Every row comes from one small tree of marks. The marks that hang from a mark follow it in brackets, in the order of their numbers. Every link used is in the known rows. Which tree was each row made from?
Known rows:
J_914[J_422 J_864[J_614]]: 3 19 16 -7 12 -23 39 -19 50 1 17 18 -18 25 7 11 -10 28 42 2 -26 33 30 8 3 43 11 -5 -40 -16 3 25 13 34 3 11 -3 -41 -22 0 -33 23 -35
J_775[J_17[J_233[J_614[J_864]]] J_618]: -29 11 -33 -19 -35 3 -57 0 -11 4 22 -73 22 -16 -11 3 31 4 -36 -31 40 11 -66 10 -19 -11 -30 20 -13 28 -32 19 41 -26 -45 -30 47 75 -12 -18 8 -25 -90
J_614[J_864[J_17[J_775] J_914]]: -9 -9 22 -9 43 -17 17 21 0 -11 17 13 -12 -6 18 31 -5 6 12 0 7 -20 9 -7 2 8 7 -9 35 -1 3 36 -17 26 -10 18 1 -7 -30 -11 29 -25 9
J_864[J_914]: 13 25 49 -36 28 -39 8 14 9 -2 32 14 -18 53 4 8 -21 21 50 -4 15 -18 -38 -25 -2 24 24 23 -40 -14 16 65 -10 23 -49 3 -8 -33 -76 -68 -27 -11 10
J_914[J_422 J_864[J_17]]: 4 10 21 -17 -6 -12 32 -5 11 13 7 38 -16 21 -10 0 -18 2 38 17 -40 25 21 -1 21 15 21 -1 -12 -31 49 0 -9 26 3 27 -14 -70 5 -1 -41 29 -15
J_422[J_914[J_864[J_17[J_775]]]]: 5 -5 25 6 29 -32 49 11 -1 2 -38 60 -25 -1 -33 15 -9 14 13 16 -39 3 26 -18 18 20 39 -27 20 -30 59 -18 -6 39 -14 41 1 -92 -4 23 -28 4 -6
J_775[J_17 J_618]: -12 23 30 -26 -25 -41 7 53 -13 1 9 0 -19 21 -34 2 -16 9 12 -24 27 -21 -68 -31 -4 16 10 21 0 -11 60 57 16 21 -80 9 17 -70 -63 -40 -20 -8 -55
J_422[J_914[J_864[J_17 J_614[J_233]]]]: 0 -17 -5 34 -1 25 21 -30 27 -17 -33 11 -4 4 5 13 9 8 17 11 -51 42 61 37 11 10 -19 -28 -9 0 -25 -29 -4 10 80 -6 -23 7 45 40 -9 43 -9
J_914[J_864[J_17[J_775] J_614[J_233]]]: -9 -18 -5 59 7 18 38 14 2 -34 -38 33 -9 -15 23 43 -5 -5 -34 2 -28 9 89 40 22 8 -18 -40 46 -9 0 -35 -17 15 59 15 -17 -38 63 39 19 21 12
J_914[J_422 J_864[J_614[J_233]]]: 0 -1 -5 17 3 3 16 -37 55 -11 -2 0 0 9 16 14 5 33 28 10 -25 46 44 35 -5 18 -4 -7 -42 3 -35 2 19 20 31 1 1 -7 2 21 -17 33 -27
J_422[J_914]: 28 14 41 -18 16 -36 17 -6 -1 9 -4 7 -6 44 -26 -17 -19 12 53 10 0 0 -47 -25 3 6 29 15 -48 -15 28 51 1 10 -40 0 1 -44 -53 -47 -37 16 1
J_233[J_17 J_614[J_864[J_914[J_422]]]]: 0 1 -41 -32 12 25 -41 -40 42 18 31 -35 27 -15 8 -31 28 39 19 15 0 29 -20 -4 -42 -16 1 32 -47 38 -57 3 15 -10 22 -12 9 83 -37 15 8 -20 2
J_614[J_233[J_17] J_864]: 8 -7 -34 11 -5 36 -15 4 -26 -21 1 -24 37 11 10 2 -2 -6 -20 12 17 14 7 30 -1 -46 -29 9 -21 32 -29 8 -21 -24 36 -14 -10 48 21 -12 13 21 16
J_864[J_614[J_233[J_17[J_775]]]]: 11 -18 -29 59 -7 32 14 17 -10 -26 -30 10 22 -24 5 1 -5 -15 -48 7 9 -16 44 17 -5 -30 -12 -19 30 18 -9 -30 -17 -16 50 2 -19 5 37 32 35 8 60
J_914[J_422 J_864]: 8 24 30 -30 18 -38 32 -8 26 12 10 30 -17 35 -15 5 -17 33 45 13 -19 27 0 -10 4 28 34 10 -49 -25 36 33 6 37 -44 27 8 -79 -46 -24 -57 17 -34
J_864[J_17 J_914[J_422]]: 5 2 33 -39 7 -12 2 -12 23 24 25 16 -15 14 0 -22 -13 11 62 18 -20 2 -21 -26 1 7 29 16 -24 -14 15 25 -4 17 -9 10 -15 -23 -42 -16 -18 4 17
J_17[J_233 J_775]: 12 7 20 1 12 -34 9 9 -34 -3 -3 8 -1 14 -17 6 -16 -21 -16 -2 27 -37 -28 -19 17 -7 26 -3 -2 -14 34 8 -4 -8 -68 10 19 -38 -16 -39 -18 -15 16
J_914[J_422 J_864[J_17 J_614[J_233]]]: -6 -13 -13 25 -11 32 17 -32 36 -9 -11 8 -2 -7 19 10 2 5 16 18 -46 49 68 44 14 5 -20 -20 -10 -2 -25 -29 2 9 74 -1 -21 -3 54 42 -1 44 -9
J_618[J_775[J_17[J_233[J_614]]]]: -15 26 -27 -20 -66 -11 -35 16 -16 15 13 -39 -3 18 -48 -17 0 -12 -29 -37 36 11 -79 1 -20 -4 11 16 -44 11 -13 4 51 -41 -83 -1 21 32 -15 -38 -5 -15 -64
J_233[J_17]: 21 14 4 -4 -13 1 12 29 -37 2 4 17 7 36 -15 -23 -28 -21 -7 6 12 -18 -17 -11 10 -22 8 16 -18 -8 48 10 -35 -12 -7 6 -29 -36 -2 -39 -22 15 40
J_614[J_233[J_17]]: 18 1 -17 15 -24 28 -8 14 -33 -12 -16 4 27 21 -7 -15 -17 -16 -17 16 11 -3 -2 6 3 -42 -5 13 -23 13 9 -11 -27 -28 22 -4 -23 -5 21 -17 -8 27 49
J_618[J_775[J_17[J_233]]]: -12 27 2 -36 -56 -33 -6 33 -18 10 28 -21 -23 29 -58 -6 -17 -13 -1 -36 36 -3 -84 -13 -3 -1 28 7 -34 -5 16 28 39 -17 -109 22 17 -13 -42 -48 -21 -10 -62
J_614[J_233 J_864[J_17[J_775]]]: -1 -25 -7 34 16 19 10 17 -30 -25 -21 -5 20 -14 18 29 -9 -20 -26 11 11 -2 35 31 13 -31 -24 -18 38 13 -15 12 -16 -8 25 4 0 4 35 3 45 14 15
J_914[J_864[J_614]]: 4 26 28 9 13 -24 44 11 15 -22 15 23 -24 46 17 33 -21 10 13 -15 -11 11 38 18 15 48 -7 -10 -23 -23 14 33 -15 29 5 4 -18 -44 -5 -31 -28 20 -23
J_17[J_233[J_614] J_775]: 10 5 -7 16 1 -9 -21 -3 -29 2 -16 -10 17 -2 -5 -5 2 -19 -43 -4 26 -23 -23 -3 1 -13 11 5 -5 3 0 -14 6 -31 -42 -13 23 7 16 -28 -1 -20 16
J_422[J_914[J_864[J_17[J_233[J_614]]]]]: 1 -1 -20 -1 -13 13 -21 -48 -7 14 -27 -2 6 5 -19 -13 22 -3 -9 10 -38 33 5 12 11 -6 2 -5 -27 -8 -6 -61 4 -21 25 -13 3 34 49 10 -42 14 -22
J_17[J_233[J_614[J_864]] J_775[J_618]]: -10 2 -20 1 15 -7 -34 8 -22 7 -10 -37 19 -36 4 11 26 4 -50 -26 41 -7 -25 -2 -17 4 -34 6 35 19 -24 2 26 -15 -36 -23 52 43 5 14 33 -34 -42
J_17[J_233[J_614[J_864[J_914]]]]: -6 11 -16 -30 22 3 -54 -39 13 -2 42 -57 21 13 25 5 29 16 1 -10 28 14 -36 10 -20 -4 -17 25 -50 26 -76 24 12 -21 -16 -36 24 112 -26 -41 1 -30 -22

Which tree is each row?
4 -2 15 11 6 -4 39 -15 21 -5 -13 27 -23 16 -2 6 -4 4 30 3 -50 25 47 17 20 29 -2 -25 -3 -24 16 -9 -9 25 54 6 -30 -23 25 19 -20 33 -18 => J_422[J_914[J_864[J_17 J_614]]]
5 9 30 -28 22 -25 10 -31 62 9 39 -8 -18 18 15 -14 -3 33 72 2 -5 7 -10 -16 -23 35 19 13 -43 -2 -25 48 17 26 -5 -5 -6 5 -71 -14 -7 -5 2 => J_864[J_614 J_914[J_422]]
-3 -21 0 4 -5 33 -11 -39 49 2 11 -14 1 -12 29 -14 8 11 44 17 -25 22 29 19 -12 -7 -10 -2 -14 13 -55 -2 7 1 68 -16 -21 46 3 27 24 18 24 => J_864[J_17 J_614[J_233] J_914[J_422]]
-5 -18 -32 21 9 20 -4 41 -27 -10 -33 -2 23 -45 -5 10 12 14 -49 -5 31 -9 13 -4 -15 -25 -34 -1 63 30 -2 -10 -2 1 8 4 22 4 7 55 42 -12 -1 => J_614[J_233[J_17[J_775[J_618]]] J_864]
-7 -25 7 37 16 19 9 3 16 -28 -15 12 -5 -23 32 21 2 -2 -4 2 -8 -16 47 15 -3 2 -9 -21 43 7 -31 -11 -11 10 49 2 -20 16 15 29 45 -4 47 => J_864[J_17[J_775] J_614[J_233] J_914]
6 4 -21 19 -11 7 -5 54 -39 14 -42 25 11 -29 -24 -21 1 -2 -60 -13 19 -27 -11 -38 -20 -3 -13 15 56 4 43 -26 -4 -9 -11 0 9 -40 13 39 23 -21 20 => J_233[J_17[J_775[J_618]] J_614]
-8 -6 -10 3 3 10 -28 -10 -17 5 -6 -3 3 -22 8 -7 16 -17 -29 1 4 -22 -12 -11 -3 -12 12 0 20 3 -12 -42 -5 -23 -6 -8 6 35 19 2 12 -33 33 => J_864[J_17[J_233[J_614] J_775] J_914]
14 -13 -20 36 -5 14 6 29 -33 -18 -35 24 23 -8 -15 -3 -13 -13 -41 18 14 -22 11 0 1 -43 13 -3 16 14 21 -27 -20 -14 1 16 -7 -33 12 10 11 2 58 => J_614[J_233[J_17[J_775]]]
-4 -9 29 15 24 -8 32 22 10 -11 4 29 -26 -8 23 17 -11 -7 10 -6 -7 -35 35 -6 4 25 7 -18 43 -14 7 10 -19 22 23 12 -23 -21 -4 8 34 -17 39 => J_864[J_17[J_775] J_614 J_914]
1 -4 19 -17 5 5 9 -25 45 10 32 1 -18 1 21 -18 -5 5 58 9 -25 7 13 -6 -6 19 7 2 -9 -9 -18 20 0 17 39 -1 -28 13 -18 7 9 9 19 => J_864[J_17 J_614 J_914[J_422]]
4 6 22 -11 9 -39 0 34 -34 12 -14 12 -8 -10 -23 3 -4 -4 -21 -19 34 -39 -39 -42 2 15 5 2 41 -15 48 6 12 5 -75 4 33 -52 -20 -2 -5 -26 -15 => J_17[J_233 J_775[J_618]]
-19 15 -17 -16 -53 -8 -47 12 -21 12 3 -43 9 -6 -29 -17 18 -4 -35 -27 32 -10 -79 -14 -14 -8 -7 25 -16 12 6 0 35 -26 -60 -22 37 19 -10 -23 -16 -21 -59 => J_775[J_17[J_233[J_614]] J_618]
0 6 -4 5 -1 -17 -22 22 -31 18 -30 -8 7 -24 -13 -6 14 -6 -48 -22 34 -25 -35 -28 -10 8 -13 11 33 1 18 -14 21 -18 -50 -17 39 -10 9 9 13 -28 -14 => J_17[J_233[J_614] J_775[J_618]]
8 -11 -39 31 -9 29 10 -31 32 -15 -31 10 10 -2 -10 -4 16 27 0 16 -37 40 51 26 -9 -8 -4 -16 -26 16 -25 -47 2 4 72 0 -16 21 25 54 -24 30 2 => J_422[J_914[J_864[J_614[J_233[J_17]]]]]
-5 -4 6 -10 -9 14 -12 -22 4 -4 33 -18 -14 8 26 -3 3 -27 14 -8 -6 -13 8 12 17 5 -11 -7 -2 -6 -24 -12 -16 -13 36 -20 -28 57 19 -14 4 0 24 => J_864[J_17[J_233] J_614 J_914]
-10 17 -19 -2 -48 -4 -42 -12 -18 -3 18 -46 19 18 -22 -9 6 -17 -26 -8 26 -5 -68 7 -2 -26 16 20 -56 14 -11 3 21 -41 -50 -20 19 35 -6 -63 -26 -11 -29 => J_775[J_17[J_233[J_614]]]
10 5 7 4 3 -16 22 70 -39 12 -31 44 -5 -17 -31 -15 -16 -1 -32 -11 22 -39 -16 -48 -4 2 5 6 62 -12 76 -6 -13 15 -36 26 5 -83 -14 29 4 -15 21 => J_233[J_17[J_775[J_618]]]
2 -10 30 -20 24 -25 20 1 22 20 2 36 -17 -17 -9 -11 -7 15 42 23 -12 -17 -10 -38 -6 7 47 0 16 -16 30 9 4 31 -29 35 2 -52 -49 11 1 -19 27 => J_864[J_17[J_775] J_914[J_422]]
5 -14 -19 27 -7 12 0 52 -34 -2 -50 26 14 -32 -24 -7 -1 4 -47 -2 23 -25 0 -26 -12 -23 -13 5 60 10 40 -30 -6 -1 -10 9 9 -51 8 49 21 -6 28 => J_614[J_233[J_17[J_775[J_618]]]]
-7 -16 3 22 -14 6 8 26 -31 4 -20 3 -14 -41 4 3 2 -40 -40 -23 8 -34 19 -8 17 10 -30 -23 84 -16 28 -32 -3 -6 14 -9 -1 -8 54 43 36 -7 5 => J_864[J_17[J_233 J_775[J_618]] J_614]
-2 -8 -28 -10 11 29 -29 -9 14 -20 20 -22 26 3 16 6 13 26 3 10 17 12 0 13 -21 -32 -17 17 -25 36 -54 12 -11 -4 27 -8 -4 72 -25 -4 8 -7 19 => J_614[J_233[J_17] J_864[J_914]]
4 -15 -3 13 -2 33 -7 6 -29 -21 0 -24 24 17 27 18 -12 -26 -3 6 6 15 19 44 20 -34 -43 -1 -1 14 -28 26 -28 -21 43 -21 -17 36 42 -24 29 35 6 => J_614[J_233 J_864[J_17]]
-4 -6 -18 -29 -18 21 -54 -55 19 33 16 -28 12 -14 4 -39 22 -4 21 14 -13 14 -33 -11 -11 -17 12 20 -37 8 -35 -33 14 -30 12 -21 4 66 10 1 -10 -9 12 => J_864[J_17[J_233[J_614]] J_914[J_422]]
3 12 -22 -6 -3 12 -42 -27 -19 -4 22 -59 30 20 20 1 11 -17 -22 -11 29 13 -29 30 -3 -18 -31 17 -45 23 -54 21 2 -40 -9 -43 19 88 15 -51 6 0 -20 => J_17[J_233[J_614[J_864]]]
-1 10 18 18 -3 4 44 18 -1 -17 5 27 -25 32 21 27 -24 -19 2 -11 -34 11 61 31 36 32 -19 -21 9 -32 25 0 -32 17 51 3 -43 -40 44 -8 -12 34 -8 => J_914[J_864[J_17 J_614]]
1 -14 2 31 -13 9 14 1 -27 -9 -10 1 -3 -16 13 6 -9 -52 -36 -5 2 -31 32 16 31 -6 -5 -30 44 -11 10 -32 -18 -21 25 -4 -15 3 59 3 25 3 39 => J_864[J_17[J_233 J_775] J_614]
-5 -12 10 -24 11 -12 -10 -28 10 24 10 12 -10 -32 -13 -19 9 2 23 22 -6 -18 -20 -34 -2 -8 47 -7 12 -5 11 -28 10 5 -35 23 21 -5 -25 17 -10 -28 24 => J_864[J_17[J_233 J_775] J_914[J_422]]
-3 -3 -35 14 10 17 -12 42 -26 4 -21 -7 23 -41 -5 -5 16 10 -63 -18 27 -11 -3 -13 -24 -9 -34 12 56 24 6 -11 4 -8 4 -8 23 15 11 48 46 -27 -9 => J_233[J_17[J_775[J_618]] J_614[J_864]]
1 4 29 -5 7 3 16 8 12 -8 26 7 -24 23 31 5 -16 -13 34 -6 -14 -16 16 6 10 21 -11 -2 7 -15 -6 27 -26 11 42 -12 -42 14 -4 -22 14 8 30 => J_864[J_17 J_614 J_914]
-7 4 -24 -44 20 3 -60 -72 46 19 42 -64 22 -7 17 -18 40 35 29 6 13 31 -43 3 -37 -7 3 28 -63 34 -84 16 39 -17 -18 -29 38 111 -42 -15 -6 -27 -34 => J_17[J_233[J_614[J_864[J_914[J_422]]]]]
-1 -1 19 2 16 -22 45 10 8 9 -17 57 -20 -10 -16 11 -14 12 12 21 -33 8 35 -14 18 22 39 -18 20 -31 61 -16 -3 36 -19 48 3 -104 -2 25 -23 6 -6 => J_914[J_422 J_864[J_17[J_775]]]
-15 16 10 -32 -40 -32 -21 27 -24 9 15 -25 -8 8 -38 -5 4 -5 -7 -21 32 -21 -79 -26 1 -2 10 15 -7 -4 36 22 26 -5 -83 -1 32 -25 -37 -34 -32 -13 -59 => J_775[J_17[J_233] J_618]
-9 -9 27 5 21 -14 26 44 6 -1 -8 28 -35 -29 15 12 0 7 3 -23 -2 -36 23 -31 -5 47 -17 -12 86 -15 23 8 -5 38 13 6 -9 -37 -15 47 42 -25 7 => J_864[J_17[J_775[J_618]] J_614 J_914]
1 17 5 -26 33 -6 -27 -10 18 -7 36 -34 8 26 32 10 10 31 20 -13 20 12 -26 7 -25 12 -17 28 -47 19 -56 62 5 3 -10 -26 8 60 -50 -50 11 -19 -18 => J_233[J_614[J_864[J_914]]]
4 -26 2 58 -4 28 24 16 -19 -28 -34 9 7 -15 27 18 -16 -33 -29 5 -5 -13 56 32 16 -14 -23 -28 47 4 -8 -13 -20 -13 57 -5 -28 -8 60 18 50 21 49 => J_864[J_17[J_775] J_614[J_233]]
9 7 25 -10 11 -18 34 -1 -1 7 -16 40 -21 31 -23 3 -11 8 34 14 -43 21 13 -8 22 19 22 -9 -16 -29 44 -1 -14 25 7 19 -17 -65 0 -5 -48 29 -18 => J_422[J_914[J_864[J_17]]]
-1 -13 -35 -23 11 31 -32 -42 43 2 23 -28 30 -18 8 -17 26 44 31 25 3 32 -11 6 -35 -35 2 20 -43 42 -64 3 11 0 25 2 11 71 -39 25 4 -4 6 => J_614[J_233[J_17] J_864[J_914[J_422]]]
-1 4 -2 -22 -15 0 4 -31 4 20 7 13 -8 8 -15 -7 -1 -12 15 17 -34 24 10 1 28 -1 23 -6 -22 -25 28 -40 -1 2 -6 15 0 -22 29 5 -53 20 -23 => J_914[J_422 J_864[J_17[J_233]]]
-1 -4 10 -45 -6 -1 -24 -42 14 30 31 -8 -6 -1 -6 -34 6 -4 46 19 -11 1 -29 -22 3 -11 30 11 -26 -8 -3 -11 4 -7 -14 1 0 23 -19 -10 -28 -7 12 => J_864[J_17[J_233] J_914[J_422]]
-8 -3 -12 0 -23 12 9 -46 25 8 12 -1 -12 -7 8 1 6 -13 10 9 -40 33 43 23 23 12 -1 -22 -13 -17 -4 -44 4 0 41 1 -13 12 51 27 -26 29 -21 => J_914[J_422 J_864[J_17[J_233] J_614]]
1 -12 -10 28 14 16 -2 18 -31 -11 -13 -9 18 -14 22 17 -7 -22 -37 -2 10 -5 20 24 6 -12 -25 -5 32 9 -9 12 -13 -17 23 -8 -1 15 39 -8 50 -2 10 => J_233[J_614[J_864[J_17[J_775]]]]
-7 -14 7 10 11 1 3 -7 5 -7 14 2 -18 -23 19 8 7 -21 -10 -4 -1 -33 21 -1 9 9 9 -25 38 -6 -12 -25 -8 -1 16 1 -8 28 16 13 22 -25 30 => J_864[J_17[J_233 J_775] J_614 J_914]
